What can hang from each mark
rasag: fami
memem: buku
gekot: fami memem
belebuv: fami feropof serok
lapu: gekot
buku: feropof memem
teramen: feviv
feviv: buku teramen
feropof: buku
serok: ralo
fami: belebuv gekot rasag
ralo: serok

Each row was made from one small tree. The marks that hang from a mark follow it in brackets, in alphabetical order. Every link used is in the known rows. Write each row's tree.
Known rows
feropof(buku(memem)): [  1 -12 -11  16  -9   4   7 -17   5   2  -4  -3 -12  12   0   6  -7  20
  21   6  13   1   9  17   0   1   2   8   8   6   4]
lapu(gekot(fami(belebuv) memem)): [ -7  -6 -13  -8  13  -9  -7  -3  -9  -4   8  -3  11   1   8   2  -8   2
 -16 -13  37   4 -18 -31  -8   5   3  -4  -7   6   0]
rasag(fami(belebuv(serok))): [ -9   2  -8   3  -1 -13  -3  -3  -4  -9 -13   1  -5  -5  -4  -2   7 -11
 -11   0  20   0   2   4   8  -1   6  -9  -5  19   1]
fami(gekot rasag): [  5  -1  15   0   6  14   2   6  16  11  22   6 -10  -4  10   1  -1   8
  -6   5  -8   8   3  19   6   0  -2   1   6 -17   5]
rasag(fami(gekot)): [  4   1  14  -5   5  12   1  -1   8  -7   7   2 -19  -2  -4  -1   5  -2
 -20   6   2  -1  -3  20  15   6   9  -8  -8 -19   6]
fami(belebuv): [ -7   0 -10   3   6  -5  -2  -5  -5   1   2   4   0   9   5   2  -4   8
   6   4  25   4   8   5  -5   0   6  -3  -8   4  11]
rasag(fami(belebuv(feropof(buku)) gekot)): [  2 -10   2  -2  12  -1   7 -11  -1  15  11   1 -12  -4   9   2  14  21
  -5   8  15 -16 -10 -24   2   3  21  -9  -1 -15  10]
teramen(feviv(buku)): [  0  16 -10  -3   4  12   4   0  -2  -4 -12  -2 -12   2  -1   3 -12  -2
  14   6   9   2  -9  29  -5  -9  -1   7   6 -22  -5]
fami(belebuv gekot(memem(buku(feropof)))): [ -7  13  -9  -6   0  -1  -3  11   0  31  10  10   4 -21  11   4   5  -2
 -10  -7  -6   6  46 -28  -7  -1  25  -4  -9 -16  -5]
gekot(fami memem): [ -3  -8  -2  -2   7   0   1   4   1 -22  -4  -7  10   4  -6  -1  -7 -10
  -5  -7  14   0 -16  -2   2   6 -11   1 -18   0   1]
memem(buku): [ -5   3  -5   2  -5   7  -1 -11 -11   7 -13  11   3   3  -5  -2  -7  -4
   5   5 -10   7  18  13  -3  -1  -2  -3 -11  -9   8]
belebuv(serok): [  0   0  -8   8  -4  -2  -7  -5  -3 -16 -15   3   0   4  -4  -1  -5  -7
  10  -2  12   5  11  20   3   0  -2  -2   0  17   3]
feviv(buku(memem) teramen): [  9  22 -10   0 -16   5   7 -11  -4   0 -19  -8 -24  26 -16   2 -15  10
  15  -2   5  -5  -3  21   6  -4 -12  15  17 -12  -8]
belebuv(fami serok): [ 10  -8  -2   3  -6  -9  -8   2  -2 -16 -17  -3   7  -2 -11  -2   2  -9
   8   2  -4  -3   1   4   9  -1  -2   0   3  31  -6]
teramen(feviv(buku(feropof))): [ -2  28 -17  -4   4   6   1   6  -1   1 -14  -5 -23  -2   3   6  -5  -3
  17   5 -12  -1  10  22  -9 -12  17  10   7 -21  -5]
serok(ralo): [ -2   3   8  10  -3   0  -4   0  -6  -5  -3   6 -13  28  -8  -2  -1   2
  11  13  -6   9  11  28  -3   6  -4  -4  -9   5  13]
teramen(feviv(buku(feropof memem))): [ -2  27 -20   0 -11   8   4  -2   6  -8 -13 -12 -30   3   0  10  -8  -1
  18   2  -8  -4  10  27  -3 -13  19  16  21 -14 -12]
buku(feropof): [ -2  12 -10   4   3   0  -3   1  -2  -2  -7  -2 -13   5   2   3   1   2
  15   4 -12   1  24  17  -5  -1  19   2  -4  -3  12]
lapu(gekot(fami(rasag) memem(buku))): [ -7  -4  -1  -9   0   6   0  -1  -6  13   6   4  16 -10   4  -5  -8  -6
 -21 -11 -18  10 -17 -21  -8   2 -16   1  -2  -9  -6]
teramen(feviv): [ -1   5  -4   0   2  14  -3  -1  -1 -16  -6   0  -5   7   5   5  -5  -4
   6   2  19   7 -14  29  -5  -7   4  -3   3 -12   7]
fami(rasag): [ -2   0   7   6   1   5   3   0   6   2   7   1   0   4   4  -2  -4   5
   8   6  -9   9  -3  25  -3   0 -11   3   1  -5   9]
ralo(serok): [  6   1  -3   0  -1  -4  -4 -13  -4  -2  -4   6 -13   6   1   1  -1  -6
  14   3  12   1  26  30 -10   2  -6  -1  -6   3   2]
gekot(memem(buku)): [ -6   4  -1   1 -11   6  -1  -2  -8   3 -13   4  17  -3  -7  -3  -7  -9
   5  -5  -3  11  16   5  -8   3 -11  -2 -14 -11   3]
belebuv(fami(rasag) serok(ralo)): [  7  -6  19  10  -9 -10  -5  17   3   3  -4   3   3   7 -11  -6  11  -8
   4  12 -38   4  -5  13   7   0 -16   1  13  34  -7]
feviv(buku teramen): [  9  22 -10  -3   0   4   5  -1 -11  12 -21  -2 -18  19 -13  -3 -13   9
  15   0   1  -2  -5  17   1  -2 -13   8   4 -20   0]
gekot(memem): [ -1   0   1   5  -5   2  -3   3  -1 -15  -5  -5  12   4  -4   0  -6  -1
  11  -5  16   9   3  14  -6   7 -10  -1 -10  -7   6]
rasag(fami(belebuv gekot(memem))): [ -3   1  10  -6   4   0   0  10   8   0  15  -2   1 -11   2   1   7  -3
 -24  -5  24   2   1  -9   8   8   6  -9 -14 -14  -2]
fami(belebuv(feropof(buku)) gekot): [  4 -11  -4   2  13   0   5 -11  -2  19  14   5  -4   2  16   5   4  29
  13   6  21 -11   5 -25  -6   0  21  -5   2  -9  11]
lapu(gekot): [  1   2  -6  -1   4   4  -9 -15 -12  -7  -2   1  -6  12   4   0 -11  11
   5   0  16   8   0  13  -8   5   7  -2   4  -5  13]
rasag(fami(belebuv)): [-10   2   0   0   5  -6   0  -5  -4  -3  -3   0  -6   4  -2  -1   6   0
 -12   6  16  -1  -4   8   3   3   7  -8 -12  -2   9]

Which tree is each row?
[ 18  -8  28  -8   2   6   3   3   9  -3  17  -7   5  -5   1  -1  11  12
  -1   6 -26 -14 -20 -11   7   0   2   2  14  -7   2] | belebuv(fami(gekot rasag) feropof)
[  7  34 -16  -3   2  -1   3   4 -10  18 -20  -5 -29  15 -10   0  -6   7
  18   0 -20  -7  14  11  -3  -4   6  11   5 -21  -1] | feviv(buku(feropof) teramen)
[-11 -10  -2  -2  16  -4   6   4   7  10  16   4   2   1   9   1  -1   2
 -14   3   3   0 -19  -8   2  -4  -4   2  -8   7   4] | gekot(fami(belebuv rasag))
[-11  -9  -9   2  11 -11   1   5   7   3   7   5   5  -4   7   0   1  -9
 -14  -3   6   1 -13 -11   7  -7  -5   1   1  28  -6] | gekot(fami(belebuv(serok) rasag))
[ -5  -2 -10 -10   2   5  -6 -10 -15  -1  -6   3  12  -3  -2  -3 -11  -8
 -18 -13   0   5 -10 -23  -7   5  -5  -3 -11  -8  -2] | lapu(gekot(fami memem(buku)))
[ -1 -10 -14   8  10  -8   5 -16 -13  10  -1   0   5  10  10   3   3  26
  25   7  20 -12  -1 -20 -15  -1  13  -3   0   1  14] | fami(belebuv(feropof(buku)))
[ 20  -9  21  -5  -3  -1  -3   5   9  -8   7  -5   9 -12   0  -3  12   0
  -1   1 -25 -14 -15 -14  10  -3   1   1  21  13  -7] | belebuv(fami(gekot rasag) feropof serok)
[  3   3   3   9 -12  -7  -8  -8 -14 -24 -12   0  -2  26 -10  -4   5  -4
  20   7  -7  -4   1   8  -4   3  -1  -6   5  21  10] | belebuv(feropof serok(ralo))
[ -3  15   6  -7  -6   8  -1   9   3  14  -2   2  -8 -23  -5  -1  11 -15
 -21  -5 -31   2  29  -8   6   4  16  -7 -15 -28  -4] | rasag(fami(gekot(memem(buku(feropof)))))
[ -2  -3   5   2  -2  -3  -2  17  16  11  22   5  15 -21  13   1   2  -4
 -11 -12  17  12  11 -12   2   0  -6  -1   9   8 -13] | fami(belebuv(serok) gekot(memem) rasag)
[ -4  -7  -7  -7  14  -8   2 -11 -10 -17   1  -5   3  15   3   2   1   4
  -1   1  17 -18 -22 -27  -3  -2  12  -3  -9   5  12] | gekot(fami(belebuv(feropof)))
[ -7  -4  -6  -4  -1   4   2   1  -6  -2 -12   3  16  -4  -8  -3  -8 -16
 -12  -7  -8   3  -2 -12   0   2 -13  -2 -23  -6  -3] | gekot(fami memem(buku))
[  0  23 -17   5 -12  -2   5  -8   4  -3 -12 -11 -29   5  -7   5 -10   6
  23   5 -18  -7  31  21   0  -3  16  18  11  -6  -8] | feviv(buku(feropof memem))
[ 11  -5  13 -10  -6   8  -3  11   1  11   2   4  17 -18  -8  -2   1  -7
 -12  -4 -20   1  10 -18   6   5  -3  -2  -9  -9 -11] | belebuv(fami(gekot(memem(buku))))
[ 13 -19   5   7  -2 -10   4  -1  -2   8 -10  -6  13  -8  -1  -3  12  12
  21   5 -28 -14 -18 -19  -2  -5  -6   5  20  24  -5] | belebuv(fami(rasag) feropof(buku) serok)
[ 12  -4  12   4 -11 -13  -9  -3 -14 -24 -17  -6   4  20 -17  -5  13  -5
  17   9 -23 -14 -10  -7   2   3  -1  -3   9  34   1] | belebuv(fami feropof serok(ralo))
[  4 -10  -5  21 -21  -7   1 -19  -6 -13 -15  -3 -12  28  -7   2   5  12
  30   8  -4  -9   8   3  -3   2   3   3  22  30   1] | belebuv(feropof(buku(memem)) serok(ralo))
[ -3   0   1  -3   4  -6  -4   0   5   2   4   6 -13 -12   1   0   9 -10
 -24   0  21  -1   8  -2  17   0  15 -11  -3   7  -3] | rasag(fami(belebuv(serok) gekot))
[  5  -1   3  -7   8   1  -2 -10  -3  -2  15   1  -4   6  11   4   2  15
   3   2  22 -10   3 -17  -2   0  20  -6   1 -12  12] | fami(belebuv(feropof) gekot)
[-10   1   4  13  -6 -13  -4  12   1  13   9  11  -1  10   4  -3   6  -3
   2   9  -6  13  11   9  -4  -1  -9  -3   7  29  -1] | fami(belebuv(serok(ralo)) rasag)
[ -1   0  15  -2  -7  16   3  11  10  23  16   9  13 -21   5  -2  -2  -3
 -12  -5 -20  14  15  -1  -1   1 -14  -1  -2 -25  -6] | fami(gekot(memem(buku)) rasag)
[  0  15 -11   0 -13  13   6  -7   5 -16 -11  -8 -22   8  -3   7 -16   0
  14   3  13  -1  -6  32   0 -11   0  14  20 -15 -11] | teramen(feviv(buku(memem)))
[ -4  -8   9  -1   6   2   6  12  11  -9  10  -6  13  -3   1  -2  -3  -7
  -9  -6  -7   5 -23   2   0   3 -22   4  -9  -4  -3] | gekot(fami(rasag) memem)
[ -3   0   8  -6  10   2   1   0   6   7  13   5 -17  -5   4   2   7   2
 -23   5  20  -1   1   0  12   3  15 -10 -10 -12   4] | rasag(fami(belebuv gekot))
[ -9  -2  -6   8  -1 -10  -2   4   4  10   4   6   7  -7   8   0   0  -2
   1  -1   9   9   6   4  -3  -7  -5   0   8  22  -2] | fami(belebuv(serok) rasag)
[  4  -2  18   0   1  12   2  14  18   6  23   0   7 -12   8   0  -3   4
  -5  -5   0  12   2  10   1   6 -11   1   2 -19  -3] | fami(gekot(memem) rasag)
[ 15  -7   2  -1  -7 -10  -7  -7 -11 -27 -21  -9  13   4 -12  -3   7  -3
  16   0 -10 -17 -12 -11   4  -2   3  -1   9  24  -1] | belebuv(fami feropof serok)
[-10   5  -4  -4   0   2   5  16   3  17   2   0  11 -17   1  -2   4 -15
 -11  -7 -47   3   9 -16  -5  -3  -3   4 -12  -8  -7] | gekot(fami(rasag) memem(buku(feropof)))
[ -9  -5   5  -3  -1   6   7   9   2  10   2   4  18 -11  -2  -5  -3 -14
 -15  -6 -26   7 -11  -9  -2  -1 -22   2 -14  -8  -5] | gekot(fami(rasag) memem(buku))
[-16  -6  -4  -5   3  -4   7  10   1  21   8   6  24 -13   5  -2   0 -10
 -20  -7 -11   6  -6 -25  -5  -3 -15   1 -12  -2  -7] | gekot(fami(belebuv rasag) memem(buku))
[-11  -9   1  -2  11  -6   6  14   9   4  17  -3  18  -6   7   0  -1  -3
 -14  -7  11   4 -19 -16  -3   1 -13   3 -11   4  -3] | gekot(fami(belebuv rasag) memem)
[ -3   0   4   1   3  -5   3  -6  -4   1  12  -3  12   7  10   0   5  15
  12   4   3  -6 -10  -6 -13  -4   3   0   7  -4  13] | fami(belebuv(feropof) rasag)
[ 16 -10   9  -3  -5  -2  -8  16   9 -12   1  -3  14 -17  -7  -1   2 -12
  -5 -10   5   0   4 -12  13   5  -3  -1   2  16 -17] | belebuv(fami(gekot(memem)) serok)
[ -1  -5   2   1   5  -2  -2   9  13  18  21  11   0 -15  14   2   2   1
 -10  -2  12   9  12  -2   7  -5   3  -2  11  10  -6] | fami(belebuv(serok) gekot rasag)
[ -3  -7   3  -5   8   3  -2   3   2  -7  13  -6  11  -3   6  -2  -7   1
 -15 -11   2   7 -29 -12  -7   5 -15   3   2  -3  -2] | lapu(gekot(fami(rasag) memem))
[ -4 -10  -5   8  -9  -8  10 -25  -3  -5  -4 -11 -10   9  -1   4  11  20
   7   6  16 -18 -11 -14  -2   1  15   1  10   4   7] | rasag(fami(belebuv(feropof(buku(memem)))))
[ 16  -8   8  -3   1   0  -8   6   7  -7  -2   3  -1 -10  -6   0   3  -7
  -5   0  -1  -4   3  -3  18   0   6  -2   6  19 -10] | belebuv(fami(gekot) serok)
[ -1   5  15  -8  -7  12   1   3   2   7  -1   5   1 -17  -8  -4   5 -13
 -26  -4  -9   5   7   0   8   6  -3  -9 -16 -27  -3] | rasag(fami(gekot(memem(buku))))
[ 12  -8  13   0  -8  -9  -2   0  -2 -15 -10 -10  16  -3  -6  -5  12  -2
  13   2 -26 -13 -21  -7   2  -4  -6   3  19  23  -3] | belebuv(fami(rasag) feropof serok)
[ -1  -6  -7  -7   8   1  -6  -5  -8 -19   1  -6   7   5   0  -1 -11  -1
 -12 -12  20   3 -22 -14  -5   8  -3   0  -7  -2   2] | lapu(gekot(fami memem))
